Each row was made from one path, in order. Every step used is in the known rows, and no mark comes twice. Write each row's path.
Known rows
voduzip, vazep: [1.54, -1.65, 1.88, -2.06, -1.80, -0.90, -0.81, 1.46, 1.64, -2.42, -0.28, -0.72, 0.77, -1.42, 0.59, 0.03, 2.49, 1.26]
liman, semu: [0.43, 2.01, -0.52, 0.04, 0.69, 1.36, -1.30, -1.12, 1.36, 2.53, 0.26, 2.41, -0.26, 0.63, -0.75, 0.80, 0.49, -1.27]
liman, semu, voduzip, vazep: [2.51, -2.53, 1.55, -5.73, -0.38, -0.15, -2.36, 0.83, 0.76, -1.01, 1.46, -0.12, 0.18, 0.33, 0.52, 0.33, 2.88, 0.64]
semu, liman, vazep, balak: [-2.06, 3.15, -5.47, -1.61, 0.52, 1.88, 0.05, -2.79, -4.46, 2.54, -4.71, 1.59, -1.17, 0.99, 2.17, 1.72, -0.50, -0.13]
balak, rupo, voduzip: [0.86, -0.13, 0.25, 2.57, -1.24, 0.80, 0.04, -3.27, -1.28, -4.22, -2.76, 1.51, -1.36, -1.93, 3.04, 0.23, 4.46, 1.96]
semu, liman, vazep: [-1.46, 5.24, -3.21, 0.31, 0.65, 1.10, 0.45, -3.15, -1.81, 0.18, -2.74, 1.63, -1.36, 1.32, 2.57, 0.55, -0.62, -1.80]
voduzip, vazep, balak, semu, liman, rupo: [-0.54, 2.10, -3.13, -1.01, 1.33, 0.53, 1.49, -0.07, -2.67, -1.69, -3.76, 0.02, 0.56, 2.87, 2.49, 2.11, 0.34, 1.42]
voduzip, vazep, balak, semu, liman: [1.03, 1.80, -2.39, -1.44, -1.26, 0.82, 1.50, -0.08, -3.36, -0.49, -5.58, -0.15, 0.14, -0.03, 1.53, 2.84, 2.29, 2.73]
rupo, balak: [-1.33, -4.69, -1.23, 1.74, 0.40, 0.24, 0.66, 0.01, 0.60, -1.20, -2.19, 0.88, 0.17, -2.06, 1.08, -0.06, 2.81, 0.83]
voduzip, vazep, liman, rupo, balak: [-2.79, -4.99, -3.07, 0.36, 0.69, 0.84, -0.06, -1.01, 1.35, -0.33, -1.48, 1.52, 0.50, -0.26, 2.40, -0.60, 0.37, -0.23]
vazep, balak, semu, liman, rupo, voduzip: [-1.14, 0.07, -3.27, 0.60, 1.73, 1.45, 2.63, -1.51, -3.17, -3.85, -4.69, 1.06, -0.02, 1.71, 4.06, 2.34, 3.30, 2.00]
vazep, balak, rupo, voduzip: [0.31, -0.78, -1.47, 1.31, -1.22, 1.41, -0.27, -3.49, -3.23, -2.78, -4.38, 1.72, -1.43, -1.96, 3.13, 1.07, 4.48, 2.82]
balak, rupo, voduzip, vazep: [2.26, -1.77, 2.10, 0.03, -2.79, -0.22, -0.80, -1.28, 0.59, -5.79, -2.53, 0.47, -0.27, -2.94, 3.07, 0.24, 6.12, 2.75]
semu, liman, rupo, voduzip, vazep: [0.77, -1.69, 0.71, 0.04, -0.06, -0.27, 0.78, -0.28, 0.64, -6.22, -2.58, 0.25, 0.93, -0.43, 3.77, 0.75, 5.27, 1.96]
balak, semu, voduzip, vazep: [2.67, -2.96, 1.34, -7.05, -1.32, -0.73, -0.62, 2.47, -0.41, -2.98, 0.53, -2.09, 0.09, 0.53, 1.06, 0.81, 2.43, 1.95]
rupo, balak, semu: [-0.42, -2.47, -1.70, -0.63, -0.49, 0.61, 2.08, 1.47, -0.03, -1.49, -2.95, 0.04, -0.17, -0.76, 0.97, 1.44, 2.01, 1.57]
rupo, balak, semu, liman: [-0.05, 0.36, -2.22, 1.97, -0.13, 0.81, 2.55, -0.72, -1.93, -1.57, -5.17, 0.58, -0.14, -0.61, 1.86, 1.92, 2.76, 1.75]
semu, voduzip: [0.90, -2.61, 0.02, -4.58, 1.18, -0.13, -0.91, 0.13, -2.14, -0.44, 1.98, -1.19, -0.62, 1.69, 0.47, -0.29, 0.11, 0.26]
liman, rupo, balak, semu, voduzip, vazep: [1.26, -4.93, -0.03, -5.92, 0.12, -0.65, -0.03, 2.30, -0.16, -4.16, -0.20, -1.50, 0.40, 1.04, 2.25, 0.67, 2.96, 1.93]

Write each row's path
[0.37, -3.75, -1.22, -3.00, -1.43, 0.63, -0.29, 0.40, -1.72, -1.96, -3.80, 0.22, 0.47, -1.90, 2.09, 1.66, 4.57, 3.14]  rupo, voduzip, vazep, balak
[-2.22, 1.65, -4.85, -3.27, 0.34, 1.65, -0.60, -1.68, -3.25, 2.77, -2.95, 1.32, -1.20, 0.99, 1.50, 1.27, -1.24, -0.43]  liman, vazep, balak
[-0.54, 5.03, -4.32, 0.99, -1.03, 1.77, -1.29, -5.35, -5.07, 1.34, -5.30, 2.32, -2.48, -0.12, 2.65, 0.97, 0.14, 0.78]  semu, liman, vazep, balak, rupo
[0.02, -0.53, -3.69, -8.28, 0.80, 1.25, -0.17, 0.14, -4.62, 1.00, -0.86, -0.92, -1.62, 3.04, 1.58, 1.73, -0.89, 0.69]  liman, vazep, balak, semu, voduzip
[0.86, -2.23, -2.42, -7.51, 0.56, 0.78, -0.05, 1.06, -4.53, 0.74, -0.63, -1.55, -0.95, 2.39, 0.67, 1.78, -0.09, 1.79]  vazep, balak, semu, voduzip
[-0.34, -2.76, -0.92, -2.18, -2.70, 1.34, -0.98, -1.81, 1.34, 0.32, -0.82, 1.08, -0.11, -1.73, 1.98, -0.26, 0.98, 0.30]  rupo, voduzip, vazep, liman
[-0.31, -1.47, -1.07, -2.60, -2.66, 0.96, -1.75, -1.35, 1.33, 2.64, 0.21, 0.64, -0.04, -0.98, 0.51, -0.63, -1.58, -0.54]  voduzip, vazep, liman
[-0.82, 1.89, -2.62, -0.75, -0.25, 2.73, -2.16, -3.09, 1.44, 6.18, 0.63, 3.40, -0.75, 0.74, -0.67, 0.27, -2.45, -2.44]  vazep, liman, semu
[2.29, -3.72, 1.84, -5.65, -0.83, -1.01, -1.64, 1.56, -0.09, -2.72, 1.30, -1.68, 0.28, -0.03, 1.00, -0.20, 2.59, 1.44]  semu, voduzip, vazep
[-2.79, 0.60, -3.48, -0.48, 1.55, 1.30, -0.39, -2.14, -0.11, 2.62, 1.04, 1.20, -0.12, 3.17, 1.25, -0.69, -4.57, -2.12]  vazep, liman, rupo
[-1.32, -1.76, -2.36, -4.10, 1.02, 0.62, -1.46, -1.14, -0.28, 0.92, 1.86, 0.10, 0.07, 3.14, 1.88, -0.81, -2.96, -1.19]  semu, voduzip, vazep, liman, rupo
[1.43, -1.59, -0.62, -6.23, 0.57, 0.17, 0.25, 1.21, -2.58, -0.82, 1.04, -1.73, -0.86, 2.43, 0.60, 0.95, -0.09, 0.95]  balak, semu, voduzip
[0.99, -1.71, -1.66, -4.42, -1.94, 0.91, 1.15, 1.74, -1.97, -2.03, -4.24, -0.51, 0.02, -0.72, 1.82, 2.88, 3.42, 3.37]  rupo, voduzip, vazep, balak, semu
[0.75, 1.03, -1.23, -0.52, -2.21, 2.57, -2.80, -4.11, 1.72, 2.49, -1.15, 3.79, -1.11, -1.25, 1.32, 0.36, 1.53, -0.62]  balak, rupo, voduzip, vazep, liman, semu
[1.13, -3.06, -1.70, -6.42, -0.31, 0.86, -2.22, 0.43, -2.41, 1.41, -1.38, 0.24, 0.01, 0.26, 0.50, 1.59, 2.29, 1.83]  liman, semu, voduzip, vazep, balak
[0.27, -1.49, -0.93, -1.00, -3.43, 1.48, -1.70, -3.45, 0.54, -0.10, -1.58, 1.61, -0.89, -2.24, 2.45, -0.48, 1.25, 0.74]  balak, rupo, voduzip, vazep, liman
[1.26, -1.11, -0.44, -4.53, 1.72, 0.93, -1.97, -0.80, -1.04, 1.69, 2.20, 0.75, -0.78, 2.23, -0.10, 0.35, 0.44, -0.79]  liman, semu, voduzip
[-0.52, 0.94, -2.80, 0.49, -0.97, 1.87, -0.33, -4.39, -3.41, -2.44, -4.64, 2.34, -2.11, -1.28, 4.02, 1.00, 3.73, 1.66]  liman, vazep, balak, rupo, voduzip
[0.55, -2.51, -1.50, -6.56, -2.27, 1.06, -1.60, -0.52, -0.35, 2.17, 0.87, -0.48, -0.58, 0.59, 0.89, -0.02, -1.64, 0.05]  balak, semu, voduzip, vazep, liman
[-1.18, -1.49, -0.88, 0.98, 1.97, 0.53, 1.38, -0.97, -0.18, -4.57, -0.96, 0.86, 0.20, 1.23, 3.28, 0.40, 2.73, 0.58]  liman, rupo, voduzip
[0.22, -1.31, -2.39, -4.33, -0.63, 0.88, 1.41, 1.63, -2.07, -2.60, -3.89, -0.38, 0.23, 0.89, 2.37, 2.79, 2.56, 2.90]  liman, rupo, voduzip, vazep, balak, semu
[-3.59, -4.15, -4.01, 1.35, 1.64, 1.31, 0.33, -1.69, 0.47, 0.88, -1.28, 1.84, 0.08, 0.48, 2.07, -0.62, -0.88, -0.81]  vazep, liman, rupo, balak
[1.40, 0.58, -1.07, -0.63, -2.60, 0.50, -2.11, -2.31, -2.91, -0.26, -3.75, 0.83, -1.09, -1.85, 1.40, 0.73, 2.20, 2.67]  voduzip, vazep, balak, rupo
[0.40, 1.66, -2.21, 0.79, -1.45, 1.06, -1.61, -3.25, -3.92, 1.21, -3.58, 1.31, -1.59, -0.94, 1.03, 0.65, 0.54, 1.87]  vazep, balak, rupo
[1.86, -0.76, -1.12, -3.01, -1.98, 0.44, -2.59, -2.39, -4.03, -0.44, -2.76, 0.24, -1.40, -1.00, 1.67, 0.54, 2.17, 2.85]  semu, voduzip, vazep, balak, rupo
